Each row comes from the steps of one walk. Every step used is in the known rows, and no mark comes twice. Write the walk behind each row, first mark first.
Known rows
Y, T, L, B, K:  2.87  1.51 -2.13  2.17  3.05  0.98  3.35 -4.24  1.46  1.67  1.50 -3.25  2.79 -2.14  0.47 -0.27  2.81 -2.19  3.00 -2.22 -0.52
K, B, L, T, Y:  2.91  0.06 -0.57  0.23 -1.59  0.04  2.23 -2.79  0.73  1.58  1.24 -2.47  0.94 -1.02 -1.26 -2.33  4.39 -0.43  0.24 -2.46  0.56
L, B, K:  3.39  0.15 -2.22  1.70  0.63 -2.68  1.89 -3.75  0.52  3.09 -0.43 -3.03  1.63 -1.62 -0.53 -0.83  2.54 -1.50  2.79  0.42 -0.21
L, Z:  2.72 -0.41 -2.36  1.13 -3.18 -1.20  2.05 -3.37  0.49  2.50 -0.35 -2.88  1.01 -1.23  0.18 -1.60  5.20  0.33  6.16 -0.23  0.37
L, T:  2.62 -0.54 -2.04  0.38 -0.35 -1.49  2.36 -3.29  1.39  2.26 -1.76 -3.18  1.23 -1.83 -0.45 -1.10  1.19  2.34  4.80 -2.35  1.18
Y, T, L, N, K:  3.02  2.12 -1.64  0.21  1.03  1.92  2.00 -5.26  1.00  0.38  2.52 -4.27  2.55 -2.50  1.52 -0.20  3.28 -1.71  3.64 -3.00  0.59
T, K, B:  2.82  0.66 -0.70  0.02  0.49  0.57  1.06 -2.61 -0.28  0.86 -1.46 -2.84  2.83 -1.89  0.48 -0.99  3.54 -2.73  0.98 -0.45  0.63
A, Y, T, L, Z:  1.37  0.47 -0.47  1.72  1.68  2.07  3.34 -3.68  1.19  1.37 -0.78 -3.42  0.29 -1.36  1.56 -1.83  4.36 -1.52  4.62 -2.85 -0.04
B, K, Z:  3.56  0.63 -1.03  0.80 -1.19  0.06  2.95 -2.66  0.12  2.79  1.38 -2.20  4.76 -1.46 -0.34 -0.90  4.18 -0.48  4.78  0.21  1.21
A, Y, T:  1.15  0.13  0.95  0.81  1.92  0.24  2.97 -3.21  0.92  1.41 -1.04 -3.59  1.61 -1.23 -0.32 -2.59  3.74 -1.74  4.15 -0.08 -0.40
K, B, L, T:  2.10  0.42 -3.87  0.17 -0.77  0.09  1.80 -3.32  0.83  2.80  1.24 -2.60  0.51 -1.52 -0.91 -1.13  3.08 -0.02  0.93 -3.33  1.08
B, L, T:  1.93  0.09 -4.05  0.17 -1.34 -1.04  2.40 -3.05  1.84  2.27 -0.41 -3.11  0.68 -1.85 -1.25 -1.04  2.40  2.08  3.61 -2.08  1.45
J, L, T, K:  2.93 -0.18 -0.61  0.22  1.21 -0.11  2.09 -2.97  1.92  1.48 -3.79 -2.83  3.83 -2.83  0.76 -1.87  1.02  1.16  3.34 -1.50  0.90
X, T, L, N, K:  3.26  1.15 -1.27  0.64 -0.28  1.43  1.55 -5.20  0.49  2.32  0.04 -5.57  1.23 -2.58  2.01 -1.46  1.99 -1.63  2.80 -1.12  2.49
J, X, T, K, B, L:  3.01  2.20 -3.26 -0.34  1.92  4.19  2.77 -2.31  0.02  0.70 -1.23 -5.33  2.78 -2.17 -0.44 -2.25  5.06 -2.11 -1.23  1.02  2.62
Y, T:  2.00  0.60 -0.93  0.69 -0.48  0.68  3.22 -3.37  1.14  0.94  1.33 -3.20  3.39 -1.64 -0.71 -1.80  4.88 -0.69  5.74 -0.29 -0.33
N, K, B, L:  2.72  1.52 -2.35 -0.22 -1.25  0.56  0.39 -3.71  0.15  3.62  1.36 -2.80  2.00 -1.32 -0.69 -1.13  4.13 -3.66 -0.92 -0.26 -0.13
T, L, N, K:  3.33  1.43 -1.81  0.45 -0.64 -0.04  0.83 -5.11  1.15  1.80  0.18 -4.04  0.93 -2.40  2.17  0.56  2.20 -0.23  3.03 -2.44  1.39
K, B, L:  1.82  0.86 -2.88  0.74 -2.58  0.35  1.54 -3.29  0.73  2.92  1.97 -2.33  1.10 -1.22 -0.48 -1.15  5.70 -1.45  1.22 -0.78  0.35
A, Y, T, L, B, K, Z:  2.69  1.73 -0.46  1.74  5.21  1.34  4.21 -3.85  0.88  2.22  1.39 -2.97  2.67 -1.43  0.90 -0.53  3.85 -2.48  2.93 -2.26  0.12
A, Y, T, K:  1.50  0.54  1.09 -0.06  3.77  0.94  2.54 -2.30  0.45 -0.69 -2.94 -4.01  2.76 -1.89 -0.09 -2.35  2.81 -3.16  2.55  0.38  0.13
Y, T, L:  1.74  1.24 -0.98  1.38  0.25  2.42  3.56 -3.73  2.22  0.93  1.05 -3.20  2.92 -2.07  0.97 -0.53  4.13  0.05  5.34 -2.43  0.15
J, L:  2.25 -0.14  0.27  1.67 -2.66 -0.64  2.26 -3.81  2.33  3.68 -1.06 -2.12  3.26 -1.83  0.90 -2.05  4.56  1.00  5.19  0.46 -0.38

Write each row's walk
 3.16  0.79 -2.30  2.42  1.36 -0.98  2.25 -4.11  1.57  3.12 -0.83 -2.96  1.19 -2.05  1.08  0.47  1.78 -0.78  2.37 -1.69  0.24 -> T, L, B, K
 2.10  1.00 -2.30  0.00 -0.16  2.51  1.76 -2.48 -0.41  1.33 -0.15 -4.26  2.44 -2.09 -0.33 -2.93  4.55 -4.19 -0.57  1.04  2.01 -> X, T, K, B, L
 2.33  0.48 -3.88 -0.74  0.58 -0.34  1.93 -2.16  1.32  0.20 -2.46 -3.49  1.90 -2.53 -1.01 -0.91  1.43  0.72  2.10 -1.55  2.05 -> B, L, T, K
 3.09  1.08 -3.37 -0.81  0.60  0.26  0.72 -3.76  0.24  3.52  0.65 -3.05  1.43 -1.63 -1.05 -1.17  1.59 -2.15 -1.24 -2.82  0.60 -> N, K, B, L, T
 3.84  1.49 -2.45  1.84  1.07 -0.23  3.31 -3.92  1.24  3.25  1.34 -2.37  3.01 -1.76  1.14  0.90  3.94  0.01  4.02 -1.86  0.98 -> T, L, B, K, Z
 3.19  1.23 -3.71 -0.02 -2.16  0.64  0.41 -3.83 -0.67  3.68  1.98 -2.74  1.16 -1.01 -0.40 -1.67  5.56 -4.06  0.15 -0.84 -0.21 -> N, K, B, L, Z
 3.47  1.78 -1.57  0.44 -0.05  1.13  0.31 -5.41  0.12  2.31  1.73 -3.49  0.78 -2.07  2.50  0.45  2.92 -2.40  0.29 -3.70  0.97 -> T, L, N, K, B
 4.19  1.45 -1.93 -0.81 -1.74 -0.85  1.51 -4.62 -0.30  1.99  2.72 -3.49  3.23 -1.66  0.43 -0.30  5.11 -0.19  5.14 -0.53  1.63 -> L, N, K, Z
 2.20  0.56 -4.25  0.92 -3.58  0.43  1.54 -3.40 -0.03  2.93  2.59 -2.22  0.25 -0.91 -0.31 -1.71  7.07 -1.91  2.22 -1.34  0.30 -> K, B, L, Z
 2.52  0.66 -3.63  0.19 -1.16  2.53  1.77 -2.61 -1.20  1.36  0.49 -4.17  1.65 -1.79 -0.18 -3.51  5.91 -4.63  0.44  0.44  1.93 -> X, T, K, B, L, Z
 2.16  1.30 -2.76 -0.18 -0.62  1.02  1.15 -2.40  0.17  0.80 -0.07 -2.74  2.20 -1.89 -0.28 -0.93  4.71 -2.89 -0.28 -0.29  0.93 -> T, K, B, L
 1.27  1.69 -1.89 -0.51  2.82  1.87  1.55 -3.43 -0.78 -1.59  2.00 -4.01  0.59 -1.93  0.12 -2.24  5.31 -4.96 -0.93 -1.89  0.94 -> A, Y, T, K, B, L, N
 3.52  2.05 -3.93 -1.03 -2.81 -0.43  1.60 -4.37  0.15  2.00  4.11 -3.36  2.66 -1.70 -0.29 -0.31  6.29 -0.28  3.99 -0.39  1.89 -> B, L, N, K, Z
 2.61  0.98 -4.10  0.02 -1.58  1.15  1.09 -2.53 -0.59  0.88  0.49 -2.68  1.40 -1.61 -0.07 -1.50  6.06 -3.31  0.73 -0.88  0.85 -> T, K, B, L, Z
 3.19  2.46 -1.47  0.20  1.63  3.07  1.42 -5.54 -0.01  0.83  4.07 -3.82  2.36 -2.18  1.82 -0.19  3.97 -3.90  0.96 -4.33  0.20 -> Y, T, L, N, K, B
 2.13  2.18 -3.78 -0.61  0.44  2.30  1.78 -3.61 -0.57 -2.00  4.42 -3.66  2.45 -2.36 -0.31 -1.46  6.43 -3.91  0.78 -2.11  1.07 -> Y, T, K, B, L, N
 2.32  1.47 -2.41  1.69  1.95  0.48  3.58 -4.64  2.18  1.35  1.33 -3.36  1.64 -1.92  0.77  0.00  4.58 -0.25  5.01 -2.36 -0.53 -> Y, T, L, B
 1.02  1.51 -0.70 -0.27  3.42  2.56  2.02 -2.35 -0.14 -0.20  0.05 -3.40  1.99 -1.58 -0.55 -2.42  4.63 -5.43 -1.33 -0.59  0.01 -> A, Y, T, K, B, L
 2.84  1.39 -3.73 -0.46 -2.52 -1.27  0.52 -4.54  0.53  1.83  1.93 -3.99  0.83 -1.98 -0.34 -0.70  4.17 -1.09  2.30 -0.12  1.17 -> B, L, N, K
 3.00  1.15 -4.09 -1.28  0.30  0.47  3.04 -1.99  0.95  0.40 -0.30 -2.90  3.64 -2.26 -1.05 -0.51  3.56  1.44  3.75 -1.76  2.76 -> B, L, T, K, Z
 2.06  1.09 -4.05  0.52 -3.28 -0.41  1.09 -4.34  0.10  1.51  4.17 -2.94 -0.34 -1.56  0.13 -0.88  6.39 -1.09  1.73 -1.95  1.28 -> K, B, L, N
